Every row comes from one small tree of marks. The marks that hang from a mark follow it in brackets, in alphabetical order. Every link used is in the known rows. Which tree was each row made from?
Known rows:
U[C T W]: | -0.660 | -1.514 | -0.715 | -0.636 |  0.563 | -0.819 |  1.472 | -0.709 |  0.550 |  0.307 | -0.308 | -0.550 |  0.961 |  0.673 | -2.059 |  0.862 | -0.078 |  0.675 | -1.036 |  1.313 |  0.235 |  0.751 |  4.601 |
U[C T[W]]: | -0.338 | -1.000 | -0.752 | -0.356 |  0.439 | -0.398 |  1.710 | -1.565 |  0.531 | -0.024 |  0.075 | -0.038 |  0.959 |  0.874 | -1.798 |  1.078 |  0.712 |  0.689 | -0.655 | -1.309 |  0.558 |  1.599 |  3.160 |
T[U[C[P]] W[R Y[L]]]: | -0.623 | -1.689 | -0.627 |  1.694 |  0.379 |  0.969 |  1.410 | -0.464 |  0.491 | -1.011 |  1.560 |  0.272 | -0.256 | -0.430 |  0.151 | -0.507 |  1.391 |  0.012 |  0.652 | -0.685 |  0.511 |  1.212 | -2.182 |
R[T W[U[C[P]] Y]]: | -0.693 |  0.001 | -0.286 | -0.554 |  1.148 |  2.653 |  0.661 |  0.388 |  0.189 | -0.442 | -0.951 | -0.038 | -0.579 |  0.039 | -0.129 | -0.504 |  1.505 | -0.430 | -0.659 | -0.044 |  0.628 | -0.039 | -1.456 |
D[C E]: | -0.245 | -0.202 | -0.437 | -0.168 |  0.864 |  0.760 |  1.177 | -0.536 |  0.429 | -0.200 |  1.178 |  0.379 |  0.612 | -0.188 | -2.519 |  0.002 | -0.021 |  0.974 |  1.000 |  1.564 |  0.645 |  2.956 |  2.329 |
P[C]: |  0.101 | -0.218 | -0.520 | -0.839 |  0.551 |  0.083 |  1.406 |  0.707 |  0.726 |  0.008 |  1.059 |  0.493 | -0.111 |  0.157 | -1.909 |  1.644 | -0.808 |  0.517 | -0.010 | -1.315 |  0.231 |  2.438 |  0.868 |
R[W[U]]: |  0.078 |  0.428 | -0.583 | -0.403 |  0.943 |  0.064 |  1.057 |  0.023 |  1.256 | -0.456 |  1.238 |  0.909 | -0.074 |  0.959 | -1.286 |  0.601 | -1.068 | -0.178 | -0.024 |  0.378 |  0.626 |  1.863 | -0.250 |
R[T W[U]]: |  0.079 |  0.704 | -0.122 | -1.607 |  0.941 |  0.739 |  0.985 |  0.057 |  1.167 | -0.359 |  1.723 |  0.794 | -0.391 |  1.221 | -1.175 |  0.351 |  0.096 | -0.021 | -0.245 | -0.523 |  0.412 |  1.483 | -2.103 |
U[C[P] W]: | -0.464 | -1.262 | -0.796 | -0.279 |  0.566 |  0.245 |  1.121 |  0.457 |  0.887 | -0.243 | -0.889 | -0.233 |  0.250 | -0.014 | -1.013 |  0.509 |  0.106 |  0.525 | -0.485 |  1.124 |  0.272 |  0.902 |  4.245 |
W[R[T] U Y[L]]: | -0.350 | -0.821 |  0.232 | -0.089 |  0.975 |  0.500 |  0.914 |  0.918 |  0.295 |  0.035 |  1.773 |  0.490 | -1.340 |  0.646 | -0.979 | -0.922 |  0.312 | -0.724 | -0.078 | -0.483 |  0.185 |  0.911 | -5.497 |
D[C[P]]: | -0.091 | -0.602 | -1.007 | -0.882 |  0.656 |  1.389 |  0.987 |  0.240 |  0.822 | -0.143 |  0.314 |  0.434 | -0.281 | -0.225 | -1.447 |  0.383 |  0.540 |  0.858 |  0.692 |  0.627 |  0.569 |  2.220 |  2.787 |
T[U[C[P]] W[R]]: | -0.348 | -1.185 | -0.688 |  0.361 |  0.092 |  1.006 |  1.496 | -0.179 |  0.633 | -1.155 |  1.542 |  0.476 | -0.134 |  0.297 | -0.630 |  0.001 |  1.218 |  0.868 |  0.526 | -1.348 |  0.342 |  1.684 |  0.542 |
U[W]: | -0.193 | -0.533 | -0.571 | -0.356 |  0.640 | -1.146 |  1.467 |  0.618 |  1.481 |  0.004 |  0.989 |  0.387 |  0.861 |  0.704 | -1.593 |  0.899 | -0.946 |  0.586 | -0.098 |  0.969 |  0.288 |  1.945 |  1.523 |
W[R[T] Y[L]]: | -0.285 | -0.615 | -0.173 |  0.025 |  0.886 |  0.145 |  1.213 |  0.365 |  0.703 |  0.248 |  2.915 |  0.225 | -0.820 |  0.413 | -1.213 | -0.727 |  0.623 | -0.558 |  0.026 | -0.322 |  0.231 |  1.198 | -5.417 |
R[W]: |  0.156 |  0.604 | -0.998 | -0.311 |  0.902 | -0.322 |  1.381 | -0.635 |  1.602 | -0.278 |  2.280 |  0.667 |  0.473 |  0.611 | -1.543 |  0.810 | -0.475 | -0.035 |  0.082 |  0.465 |  0.653 |  2.043 | -0.100 |
U[T]: | -0.107 | -0.711 | -0.519 | -1.092 |  0.822 | -0.913 |  1.374 | -0.283 |  0.826 |  0.373 |  1.034 |  0.126 |  0.520 |  0.993 | -2.509 |  0.936 | -1.013 |  0.690 |  0.051 | -0.194 |  0.484 |  2.062 |  2.241 |
R[W[U[T] Y[L]]]: | -0.261 | -0.711 | -0.497 |  0.373 |  1.245 | -0.214 |  1.038 | -1.071 |  0.853 |  0.124 |  0.754 |  0.139 | -0.173 |  0.201 | -1.233 | -0.115 | -0.511 | -0.736 | -0.380 |  0.533 |  0.912 |  0.781 | -1.277 |
T[W]: |  0.097 | -0.054 | -0.602 | -0.074 |  0.508 | -0.636 |  1.703 | -0.306 |  1.492 | -0.350 |  1.394 |  0.961 |  0.812 |  0.858 | -1.286 |  1.109 | -0.256 |  0.582 |  0.277 | -1.591 |  0.623 |  2.800 |  0.038 |
U[W[R[T]]]: | -0.244 | -0.511 | -0.275 | -0.804 |  0.479 | -0.422 |  1.388 |  0.704 |  1.240 |  0.039 |  2.203 |  0.147 | -0.184 |  1.054 | -1.806 | -0.491 |  0.537 |  0.437 | -0.683 | -0.214 | -0.043 |  1.089 | -2.002 |
Y[L W]: |  0.310 | -0.944 | -0.741 | -0.013 |  0.903 | -1.650 |  0.782 | -1.310 |  1.458 | -0.043 |  3.286 |  0.651 | -0.107 |  0.669 | -1.423 |  0.522 | -0.802 | -0.396 |  0.830 |  0.930 |  0.736 |  2.942 |  0.877 |

Which tree is each row?
| -0.627 | -1.857 | -0.829 |  1.566 |  0.564 | -0.398 |  1.662 | -1.779 |  0.220 |  0.091 |  0.811 | -0.348 | -0.005 |  0.069 | -1.341 | -0.585 |  1.595 | -0.488 | -0.993 | -0.907 |  0.600 |  0.571 | -1.010 | | U[C T[W[R Y[L]]]]
| -1.138 | -1.072 | -0.048 | -0.688 |  0.597 |  1.726 |  1.120 |  1.205 |  0.408 | -0.503 |  0.176 | -0.394 |  0.702 |  0.057 | -0.058 |  0.156 |  1.040 |  1.049 |  0.315 |  0.820 |  0.152 |  0.555 | -0.547 | | R[T[U[C[P] W[Y]]]]
| -0.835 | -0.523 | -0.026 | -0.417 |  0.491 |  2.087 |  1.380 |  0.274 |  0.312 | -0.887 |  0.476 |  0.182 |  0.694 |  0.134 |  0.233 |  0.354 |  1.840 |  1.053 |  0.701 | -1.642 |  0.437 |  1.375 | -2.030 | | R[T[U[C[P]] W[Y]]]
| -0.714 | -1.027 | -0.490 |  1.060 |  0.434 |  0.090 |  1.673 | -0.796 |  0.576 | -0.727 |  1.694 |  0.563 |  0.993 |  0.045 |  0.065 |  1.159 |  0.630 |  0.194 |  0.952 |  0.032 |  0.480 |  2.127 | -1.727 | | T[U[C] W[Y[L]]]
| -0.734 | -1.506 | -0.129 | -0.158 |  0.594 |  1.738 |  0.929 |  0.361 |  0.066 | -0.514 |  2.295 | -0.080 | -1.036 | -0.102 | -0.245 | -0.722 |  1.432 |  0.025 |  0.674 |  0.236 |  0.050 |  0.621 | -3.442 | | W[R[T[U[C[P]]]] Y[L]]
| -0.747 | -1.495 | -0.327 |  1.191 |  0.898 |  0.373 |  0.946 |  0.493 | -0.303 | -0.087 |  0.373 |  0.237 | -0.985 |  0.240 | -0.880 | -0.499 | -0.012 | -1.113 | -0.328 |  1.077 |  0.246 |  0.615 | -1.955 | | W[R U[C] Y[L]]
| -0.379 | -0.566 | -0.360 | -0.050 |  0.500 |  0.209 |  1.390 | -0.077 |  0.418 | -0.606 | -0.544 |  0.795 |  0.357 |  0.995 | -0.802 |  1.138 |  0.296 |  0.246 | -0.272 | -1.127 |  0.409 |  1.883 |  1.530 | | T[W[U[C]]]
| -0.538 | -1.313 | -0.228 | -1.106 |  0.747 |  0.069 |  1.033 | -0.153 | -0.240 |  0.160 | -0.887 | -0.047 |  0.052 |  1.093 | -2.015 |  0.950 | -0.529 |  0.413 | -0.535 |  0.335 |  0.276 |  1.107 |  3.824 | | W[U[C T]]
| -1.069 | -0.897 | -0.343 |  0.328 |  0.680 |  0.637 |  1.373 |  0.716 |  0.168 |  0.160 |  0.689 | -0.472 |  0.205 |  0.407 | -1.172 | -0.857 |  1.671 | -0.066 | -1.250 |  0.898 |  0.068 | -0.073 | -2.577 | | U[C W[R[T] Y]]
| -0.322 | -1.353 | -0.388 | -0.907 |  0.545 |  1.262 |  0.554 | -0.403 |  0.277 | -0.723 |  3.175 |  0.024 | -0.747 |  0.805 | -0.940 | -0.775 |  1.414 |  0.598 |  0.691 |  0.063 |  0.352 |  1.481 | -0.130 | | Y[W[R[T[U[C[P]]]]]]
| -0.783 | -2.358 | -0.768 |  0.536 |  0.888 | -0.028 |  1.061 | -0.663 |  0.484 |  0.296 | -1.317 | -1.011 |  0.221 | -0.692 | -0.949 | -0.212 |  0.584 | -0.075 | -0.840 |  1.239 |  0.498 | -0.085 |  3.046 | | U[C[P] T W[Y[L]]]
| -0.652 | -0.111 | -0.419 | -0.328 |  0.789 |  1.126 |  1.199 | -0.997 |  0.701 | -0.503 |  3.003 |  0.189 |  0.280 |  0.227 |  0.019 |  0.597 |  1.404 | -0.243 |  0.521 |  1.206 |  0.322 |  1.114 | -3.943 | | R[T[U[C]] W[Y[L]]]
| -0.116 | -2.856 | -0.652 |  0.150 |  0.848 | -0.121 |  0.261 | -1.584 |  0.024 | -0.155 |  0.710 | -0.381 | -1.795 |  0.366 | -1.577 | -1.318 |  0.551 | -0.629 | -0.578 |  0.270 |  0.659 |  0.566 |  3.574 | | Y[L W[R U[C[P] T]]]
| -1.135 | -1.674 | -0.604 |  1.173 |  0.535 |  1.160 |  1.281 |  1.229 |  0.257 | -0.636 |  0.380 | -0.320 |  0.390 | -0.253 | -0.500 | -0.719 |  0.575 |  0.545 |  0.124 |  1.541 |  0.257 |  0.331 | -0.159 | | T[U[C[P] W[R Y]]]
|  0.026 | -0.497 | -0.315 |  0.441 |  0.496 | -0.221 |  1.458 |  0.431 |  0.877 | -0.588 |  1.148 |  1.053 | -0.400 |  1.106 | -1.366 | -0.238 | -0.089 |  0.132 | -0.216 | -2.040 |  0.465 |  2.000 | -1.508 | | T[W[R U]]
| -0.454 | -0.867 | -0.728 |  0.840 |  1.163 |  1.458 |  0.687 | -0.431 |  0.525 | -0.524 | -0.626 |  0.121 | -0.835 | -0.655 |  0.159 | -0.262 |  0.488 | -1.097 | -0.326 |  1.081 |  0.772 |  0.236 | -0.029 | | R[W[U[C[P]] Y[L]]]
| -0.477 | -0.057 | -0.166 | -0.186 |  0.973 |  0.610 |  1.315 |  1.044 |  0.451 |  0.205 |  2.040 |  0.181 | -0.248 |  0.745 | -1.553 | -0.753 |  0.638 |  0.016 | -0.125 | -0.554 |  0.308 |  1.217 | -4.823 | | W[R[T] Y]
| -1.075 | -1.216 | -0.777 |  1.471 |  0.684 | -0.056 |  1.487 |  0.713 |  0.241 |  0.055 |  0.064 | -0.311 |  0.519 |  0.068 | -1.204 | -0.569 |  0.571 | -0.233 | -1.049 |  1.722 |  0.280 |  0.225 | -0.598 | | U[C W[R Y]]
| -0.434 | -1.988 | -0.561 |  0.068 |  0.822 | -0.358 |  0.657 | -1.133 | -0.306 |  0.102 |  0.900 | -0.214 | -0.660 |  1.238 | -2.233 | -0.768 |  0.241 | -0.188 | -0.820 |  0.582 |  0.641 |  0.888 |  2.812 | | Y[W[R U[C T]]]
| -0.465 |  0.815 | -0.232 | -0.682 |  0.941 |  1.149 |  1.366 |  0.095 |  1.105 | -0.504 |  3.114 |  0.516 |  0.892 |  0.637 | -0.595 |  0.433 |  0.432 |  0.549 |  0.856 |  0.384 |  0.540 |  1.760 | -4.901 | | R[T[U] W[Y]]
| -0.248 | -2.471 | -0.616 |  0.350 |  0.797 | -0.953 |  0.506 | -1.881 | -0.071 |  0.090 |  1.668 | -0.156 | -1.253 |  0.922 | -1.886 | -0.744 |  0.273 | -0.802 | -0.664 |  0.886 |  0.572 |  0.940 |  2.404 | | Y[L W[R U[C T]]]
| -0.302 | -2.013 | -0.543 | -0.721 |  1.032 |  0.395 |  0.254 | -0.866 | -0.021 | -0.080 | -0.819 | -0.314 | -0.454 |  0.651 | -1.564 | -0.208 | -0.011 |  0.206 | -0.366 |  0.261 |  0.842 |  1.080 |  5.570 | | Y[W[U[C[P] T]]]
| -0.253 | -0.643 |  0.002 | -1.317 |  0.447 |  1.742 |  0.979 |  0.192 |  0.439 | -0.687 | -0.982 |  0.423 | -0.581 |  0.808 | -0.274 |  0.299 |  1.589 |  0.494 | -0.405 | -2.619 |  0.281 |  1.208 |  0.748 | | R[T[W[U[C[P]]]]]
| -0.516 | -0.461 | -0.425 | -0.440 |  0.787 |  2.025 |  0.921 | -0.785 |  0.823 | -0.748 |  2.042 | -0.019 | -0.315 | -0.357 |  0.365 |  0.085 |  1.500 | -0.155 |  0.616 |  0.645 |  0.428 |  0.714 | -2.772 | | R[T[U[C[P]]] W[Y[L]]]
| -0.181 | -0.043 | -0.310 | -1.549 |  0.827 |  2.133 |  0.648 | -0.111 |  0.586 | -0.578 | -0.102 |  0.182 | -0.962 |  0.501 | -0.571 | -0.004 |  1.253 | -0.094 | -0.649 | -0.512 |  0.374 |  0.459 |  0.527 | | R[T W[U[C[P]]]]
| -0.179 | -0.842 | -0.722 |  1.886 |  0.675 | -0.610 |  1.654 | -0.531 |  1.135 | -0.226 |  2.244 |  0.631 | -0.076 |  0.073 | -0.883 | -0.542 |  0.588 | -0.556 |  0.032 | -1.211 |  0.681 |  1.722 | -4.036 | | T[W[R Y[L]]]
| -0.489 | -1.885 | -0.730 |  0.804 |  0.724 |  0.380 |  1.271 | -1.588 |  0.488 | -0.048 | -0.818 | -0.461 |  0.192 | -0.532 | -0.675 |  0.007 |  1.400 | -0.056 | -0.456 | -1.346 |  0.807 |  0.772 |  1.702 | | U[C[P] T[W[Y[L]]]]
| -0.746 |  0.048 | -0.453 | -0.660 |  0.859 |  2.514 |  1.036 | -0.003 |  0.541 | -0.745 |  1.353 | -0.055 |  0.308 | -0.050 | -0.036 |  0.048 |  1.559 |  0.462 |  0.481 |  0.365 |  0.529 |  0.710 | -2.218 | | R[T[U[C[P]]] W[Y]]
